Known rows, with every way that one mark hangs from another:
{firef fadedaz}: [ -5  -2   1  -9   7   2  -3  -1   3  14 -14   5 -15   6  -4  16   8  16
  -8  11  -2   1   0   4   7   6  -7  -4  -6  -9   2  -3   5   2   1   1
  12 -11   3   9  -2  11   8  13   0  -2   5  -1  -4   0  -9   2   1]
{fadedaz firef}: [  5  10 -12 -12  -1  18   6  -4  -1  11 -16   6  -2   7  -7  -6   5  11
  -9  14   5   4   0  -7  20  -4 -12  -2  -2   2   1  -3   1  10   2   4
 -10 -11   2  12  -1  -1   8   1  -5   1  11   3  -3  -1  -8   2  -8]
{fetu fadedaz}: [  2   5  -4 -10  -5   1   1  -5   0  12  -7  -3  -1  12 -10   6   6  11
  -2  12   2   2   3   6   6   6  -5  -3  -4  -8  15 -13   7  -7  -1   7
   3 -10  -3  10   3   7   5   8   3  -2   4   0 -12  -5  -3   3  -4]
{gelop fadedaz}: [ -3  -2   0  -6  -1   2   0  -3   2  12 -15   9 -10   9  -4 -18   6  12
  -2  13   4   5   2   3   6   8  -5   1   2  -3 -12  -3   0  11  -7   7
   0 -12  -2   9 -11   6   3   5   6   0   2   0   2  -5  -5   6  -9]
{gelop {fadedaz fetu}}: [  8   3   2 -23   7  18   1  -7  -2  15 -25   5  -7  13  -1 -29   7  11
  -7  22  -1   3  -6   2   5   7  -2  -3  -4  -4  -9  -6   2   2  -5   8
 -13 -10  -5  11  -8   0   5   0   1   1   5   2  -4   0  -3   3  -8]
{gelop {fadedaz gotadub}}: [-12   1  -4   2   4  -6  -1  -2   5  11 -18  13  -4  14  -3 -21   8  17
  -6  18  -3  -4  -1   4   1   4   8 -11   0  -8  -8   3   4  14  -1  10
  -4 -11  -8  14  -7   5   5   1   0   7  -4   1   1  -2   0   4  -7]
{fesa fitif}: [ -6   6  -4  -5  -5   1   2  -5   6  16  -8   5 -21   5 -13   5  19  10
  -7  11  11   9   5  -4   6   0  -9  -4   0  -7   8  -7   5  15   1  12
  -2 -14   3   6   1  -2   5   3   3   3  -7   5  -8   0 -18  -1  -3]
{fadedaz fitif gotadub}: [ -2  -1 -11  11   2 -22   0  -5   6  12  -2   9  -8   7 -13   0   8  16
  -5  18   2  -5  -2  -9   8   2   8 -13   0 -12   9   7   2   7   2   7
  -5 -13 -11   6   2  -2   8   0 -19   3  13   3 -11   3  -3   1  -2]
{gelop {fadedaz firef fitif gotadub}}: [ -4   8 -12   6   1  -2   0  -6   4   9 -11  14  -8  11  -7 -30   7  21
  -7  21   3 -10   0 -13  26  -8   5 -12  -9  -4  -6  10   0  23   5  12
  -4 -10 -11  15  -3  -4   6   4 -11   2  19   0  -7  -4  -4   9  -6]
{gelop {fadedaz fanis fetu firef}}: [ 20  19  -3 -11   4  25  -1 -14  -5  16 -29   4   2  16  -6 -43   5  15
 -10  22  -1   9  -8  -4  29   1 -12  -1 -13   9  -8   7   1   8  -5   8
 -14  -8   9  21 -14  -7   7  -2  -6   3  16  -2  -4   2  -3   8  -3]
{fitif {fadedaz fanis firef gelop gotadub}}: [ 14  15 -25  22  -1 -11 -10 -12   6  16 -26  14   8  17 -15  -5  11  32
 -21  12   3   2 -13  -7  39  -6   1 -13  -4   9   3   8   4  18   7   7
 -14 -17  18  26  -9 -15   7  -6 -30  10  11  -8  -3   3   1   3  -1]
{firef {fadedaz fanis fetu fitif gelop}}: [ 26   3  -8   4  13 -10 -11 -19   1  28 -20  -2 -15  11 -24  -9  12  25
 -14  22   0   3 -14 -10  33   2  -5  -9 -17   2  10   4   5   1   4   5
  -6 -14  12  20  -8  -4   7   0 -12   2  26  -1 -28   4  -2   8  11]
{gelop {fadedaz fanis}}: [  4   7   1  11  -3  -6  -3  -9   1  13 -16   5  -6   9  -8 -28   7  12
   0   9  -2  10  -2  -1  18   8  -5  -1  -4   0 -12  10   1   9  -6   7
   1 -14   7  12 -14   0   5   0   7   2   9  -4   0  -1  -6   5  -7]
{firef {fadedaz fetu gelop}}: [ 15  -7 -10 -21  16  10  -5 -10  -4  24 -34   5  -8  10 -17   1  12  19
 -19  26  -4  -1 -10   0  13   7  -4  -4  -6   3   9 -11   7  -4   3   0
  -8 -15   5  18  -3   7   7   5  -7   2   4   1 -18   2  -4   4   4]
{gelop {fadedaz fanis firef fitif gotadub}}: [  8  15 -10  24  -1 -12  -5 -11   5  10 -10  10  -6  14 -10 -36   8  24
  -7  19   2  -3  -3 -14  38  -6   2 -14 -13   2  -7  22   1  18   1   9
  -4 -12   0  21 -10  -7   6  -2 -12   4  26  -4  -8  -3   0   9   2]
{gelop {fadedaz fanis firef fitif}}: [ 13  13  -4  13  -4  -2  -3 -11   0  12  -8   8 -11   9  -8 -35   8  18
  -1  13   3   7   0 -12  46  -5  -8  -4 -10   8  -8  18  -3  20   1  11
  -1 -10   1  14 -10  -5   5  -2  -2  -1  31  -3 -11   0  -4   9  -1]
{fesa {fitif {fadedaz fanis firef}} gotadub}: [  7  32 -12  12   2   4  -4 -13  16  15 -13   2 -13  20 -17   2  25   2
  -7  15  15  33   2  -2  36 -12 -13 -11  -5   0   3  -2   4  29   2  11
  -1 -12  22  18  -3 -12   6  -8 -10   9  15  -9   0  -4 -15   4   4]
{fetu {fadedaz fanis fitif}}: [ 17  15  -1  17 -11 -19  -7 -13   5  14   0  -7  -7  11 -15  -8   7  15
   4  11   6   8   4  -4  30   2  -6  -6 -13  -7  19   3   3  -3   0  11
   6 -12   4  14  -1  -2   4   1  -6   0  25  -5 -25   0  -1   6   3]
{firef {fadedaz gelop}}: [  3  -8 -12  -3   9  -5  -5  -5   5  22 -23   7 -10   5 -16  12  12  21
 -13  15  -3   1   0  -2  18   2  -4  -5  -8  -2   7 -10   5   4   6  -1
   5 -14   8  14  -5  10   9   8   2   3   1   0  -9   0  -4   6   1]
{fetu {fadedaz fanis firef gelop gotadub}}: [ 20  16 -26  19  -3  -9  -3 -16   5  15 -23   1  14  17 -28 -20   9  26
 -16  20   2  -1  -7  -8  33  -1  -2 -17 -14   6  19   3   7   3   5   9
  -4 -17  12  30  -1  -1   8   2 -13  13   7  -7 -18  -5   4   7   6]

Rows:
[ 27  17  -8  -6   3  12  -2 -16  -4  16 -14  -3  -5  13 -11 -27   8  14
  -6  21   4   6 -12 -15  40   0  -8  -7  -9   6   8  11   1   3   2  11
 -21 -12   4  17  -5 -14   7  -7 -23   0  36   1 -22   5  -4   4   3]	{fadedaz fanis fetu firef fitif}
[  7  -3 -27   1   3  -1   3  -7   2  14 -28  12   8  11 -22 -10  11  21
 -21  20   3  -6  -6 -13  21  -3   1 -14  -3   3   8  -3   3  11   7   3
 -14 -17  -1  22   0  -4  10  -2 -13   5  -1   3  -5  -1  -2   3  -3]	{fadedaz firef gelop gotadub}
[ 19   9 -21  29  -5 -37  -8 -17   7  20  -7   2   4  14 -30 -11  11  26
 -10  18   2  -2  -6  -7  33   1   6 -16 -16  -3  24   5   8   3   8  12
   0 -18   3  24   1  -4   6   0 -17  11  14  -6 -29  -2   5   8   6]	{fetu {fadedaz fanis fitif gelop gotadub}}
[  0 -10 -19  15  14 -25 -10  -7  10  19 -17  10 -14   8 -21   8  15  28
 -17  23  -2  -9  -1 -10  20  -2   8 -17 -12  -7  13   5   6   8   9   6
   2 -12  -1  18   0   4   8   5 -14   4  10   1 -19   1  -1   6   7]	{firef {fadedaz fitif gelop gotadub}}
[ 23   1 -10  -5  13   2  -8 -15   1  25 -31  -2  -7  11 -20 -10  11  23
 -18  24  -3   5 -13  -5  25   8  -6  -6 -14   5  10  -3   7  -5   3   0
  -8 -13  16  25 -11  -1   9   1  -6   5   7  -1 -19   3  -4   8   6]	{firef {fadedaz fanis fetu gelop}}
[ 11  -4 -16  -3  19 -11 -10 -14   4  23 -23   7 -12  13 -21  -2  13  30
 -19  32  -5 -11 -11  -8  18   1  11 -16 -13  -5  16   0   8   1  10   3
  -9 -13  -4  21   2   1   9   2 -23   7  12   0 -25   4  -1   6  11]	{firef {fadedaz fetu fitif gelop gotadub}}
[ 11  23  -8   6  -4   8  -5  -5   4  12 -15   7  -1  16  -4   2   5  21
  -9   3   6   8  -7  -2  34  -5 -18  -1   0   4   2   6  -1  14   1  10
  -7 -12  18  16 -13 -14   6  -2 -21  -1  20  -6   2   1  -2   1  -5]	{fitif {fadedaz fanis firef}}
[  1  22   2  15  -5 -10  -7 -11  10  18  -8   5 -20  14  -8   9  19  21
  -5   4  12  17  -2   1  21  -3 -10  -1   0  -6   2   5   5  20   1  12
   0 -15  15  12  -6 -13   2  -8 -13   5   2  -5  -2   3 -13  -3   2]	{fesa {fitif {fadedaz fanis}}}
[  8 -11 -24  14   4 -28  -5  -9   7  19 -15  13  -1   5 -21  -3  13  20
 -11  19   3  -9  -3 -13  20   2   9 -16  -4  -8  14   1   2   9  10   9
 -11 -16  -5  12   0  -7   7  -2 -17   2  10  -1 -19   1  -3   2   0]	{fadedaz fitif gelop gotadub}
[ -6  14  -6   0   3  -2  -2  -5  15  15  -9   6 -20  19 -11  16  26  -1
  -7  13  12  29   8   6   9  -8  -6  -9   3 -14   6 -14   5  25   4  12
   1 -12   8   3   1  -6   6  -2  -9   3   2  -1   4  -5 -17   1  -1]	{fesa {fitif fadedaz} gotadub}
[ 16   9 -24 -12   9  12  -6  -9   2  19 -36  12   7  20 -14  -5  11  29
 -29  26  -1  -5 -16  -7  22  -4   2 -11  -4   3   8  -6   5   9   9   8
 -31 -13   4  27  -2 -15  11  -7 -40   5   7  -3  -8   3   2   3  -2]	{fitif {fadedaz fetu firef gelop gotadub}}
[  6  26  -9  15   1 -11  -7 -13  17  15 -10   3 -15  18 -16   7  21   1
  -6  11  12  34   5   7  19  -5  -8  -6   2  -9   5  -1   4  22   3  11
   0 -17  17  12  -2 -11   3  -7 -11   6   6  -6   5  -1 -16   2   4]	{fesa {fitif {fadedaz fanis}} gotadub}
[  9  17 -16  23  -1 -14  -2 -12   4  12  -4   4  -2  11 -15 -18   8  20
  -7  14   6   1  -6 -16  36  -6   1 -14  -9   0   8  22   1  11   5   9
  -8 -12   4  18  -3 -10   4  -5 -25   5  24  -2 -13   7  -4   3   2]	{fadedaz fanis firef fitif gotadub}
[ 16  -2 -22  28  -1 -41  -9 -13   8  19 -11   8  -1   8 -28 -15  15  22
  -9  16   4   1 -12 -15  33   3   5 -17  -7  -3  11  12   4   8   7   8
  -9 -17   4  19  -4 -13   6  -7 -16   7  15  -1 -16   4  -3   3   3]	{fadedaz fanis fitif gelop gotadub}
[ 15  27  -3  -1   9   3  -9 -16  14  20 -18  -1 -14  22 -17  -3  24   3
  -8  21  14  36  -7   3  17  -3  -6  -9   1  -6   8  -3   6  16   0  10
 -13 -15  17  14  -2 -13   3 -10 -18   8   9  -4  -5   0 -11   4   5]	{fesa {fitif {fadedaz fanis fetu}} gotadub}
[ 14  -2 -10  15   7 -15  -9 -12   4  20 -22   5  -7   9 -20   2  10  21
 -12  11   0   4  -5  -5  30   6  -8  -6 -10   3   6   2   6   5   3  -1
   8 -15  18  21 -12   5   5   1   4   7   6  -4 -14   0  -7   4   5]	{firef {fadedaz fanis gelop}}
[ 10  12   0  12  17  -9 -10 -14   3  18 -11   0 -13  14 -15 -11   9  24
 -13  27   1  -1 -12  -6  19   4   9 -15 -14 -10  12  21   7  -3   3   4
  -4 -12   4  20  -4  -4   9   1 -24   6  19  -2 -23  10   1   6  12]	{firef {fadedaz fanis fetu fitif gotadub}}
[ 13  21  -9 -27   5  32   0  -4  -5  15 -26   5  -1  17   1   2   8  16
 -17  18   1   3 -10   1  20  -6  -9   2  -2   1   1  -9   2   5  -2   6
 -22  -8   4  13  -4 -12   7  -3 -29  -1  17  -1  -1   4  -3   1  -6]	{fitif {fadedaz fetu firef}}
[ 12  20  -2   6   7  -2 -10 -12   4  17 -20   6   1  22  -7  -4   6  24
 -17  18   0   5 -18   5   9   5   4  -9   1  -6   5  12   8   3  -2   9
 -22 -12   9  21  -8 -15   6  -9 -39   6   7  -6  -3   8  -1   1  -1]	{fitif {fadedaz fanis fetu gotadub}}
[  7  20  -4 -17  10  11  -5 -12  12  19 -17   3 -18  22 -14   7  24  -1
 -11  28  11  27   0   6   7  -7  -2  -6   3 -13   8 -18   7  16   2  12
 -17 -12   6   9   0 -10   6  -5 -18   7   5  -2  -4  -3 -13   1   1]	{fesa {fitif {fadedaz fetu}} gotadub}
[ 29   9 -23   2   9   7  -3 -15  -3  20 -37   3  12  15 -24 -30  10  23
 -24  27   3   1 -18 -13  31   3   2 -15  -7  12  11   6   5   1   4   6
 -29 -17   9  32  -5 -14   9  -7 -23  12  11   3 -14   4  -2   4   3]	{fadedaz fanis fetu firef gelop gotadub}
[  9   6   0  18  -2 -18  -6  -9   5  15  -6   6 -13   7  -8 -29   9  15
   7  12   0   7  -2  -5  32   2  -3  -3  -7  -1  -6  15  -2  13  -3  10
   1 -13  -1   9 -14  -3   1   0   2  -1  23  -2 -11  -1  -5   6  -1]	{gelop {fadedaz fanis fitif}}
[ 24   4 -21   7  -3   0  -1 -11   0  17 -25   5   5   9 -21 -17  11  18
 -13  15   7   9  -9 -13  39   2 -12  -9  -5  15   6   0   2  10   3   6
 -13 -15  16  23  -9  -7   9  -4  -4   5  13  -1 -11   0  -5   3  -2]	{fadedaz fanis firef gelop}
[ 14  24  -8   0   8  17  -1 -16  -1  13 -27   6   4  19  -9 -45   4  22
 -13  27   3  -1 -15  -4  24   0   1 -12  -8   5  -9  15   5   8  -2   9
 -18 -10   2  29 -11  -7   8  -3 -16  10  13  -4  -5   1   1   9  -1]	{gelop {fadedaz fanis fetu firef gotadub}}
[ 22  10 -16   8   7  -9 -14 -13   9  23 -32   9   7  20 -16 -10   8  30
 -23  22   1   3 -20  -2  21   7   5 -11  -1  -1   8   4   8   5   2   8
 -25 -18  10  26 -12 -16   8 -10 -37  13   6  -6  -8   8   2   3  -1]	{fitif {fadedaz fanis fetu gelop gotadub}}
[ 28   3 -15  19  -8 -29  -8 -18   6  24  -8  -1  -1  10 -26 -10  11  20
  -2  12   5   6  -2  -7  37   2  -6 -10 -13  -1  23  -1   3   0   1  11
   3 -17   6  17  -3  -4   4   1  -5   3  22  -7 -32  -4   1   6   5]	{fetu {fadedaz fanis fitif gelop}}
[ 21   0 -26  -8  10   2  -1 -15   1  19 -24   6   3  10 -21 -24  12  21
 -23  33   2 -10 -11 -22  29  -2   9 -16 -12   3  15   1   4   6   8  11
 -28 -15  -7  20   4 -13  11  -7 -29   5  21   4 -25   3   1   3  -2]	{fadedaz fetu firef fitif gelop gotadub}
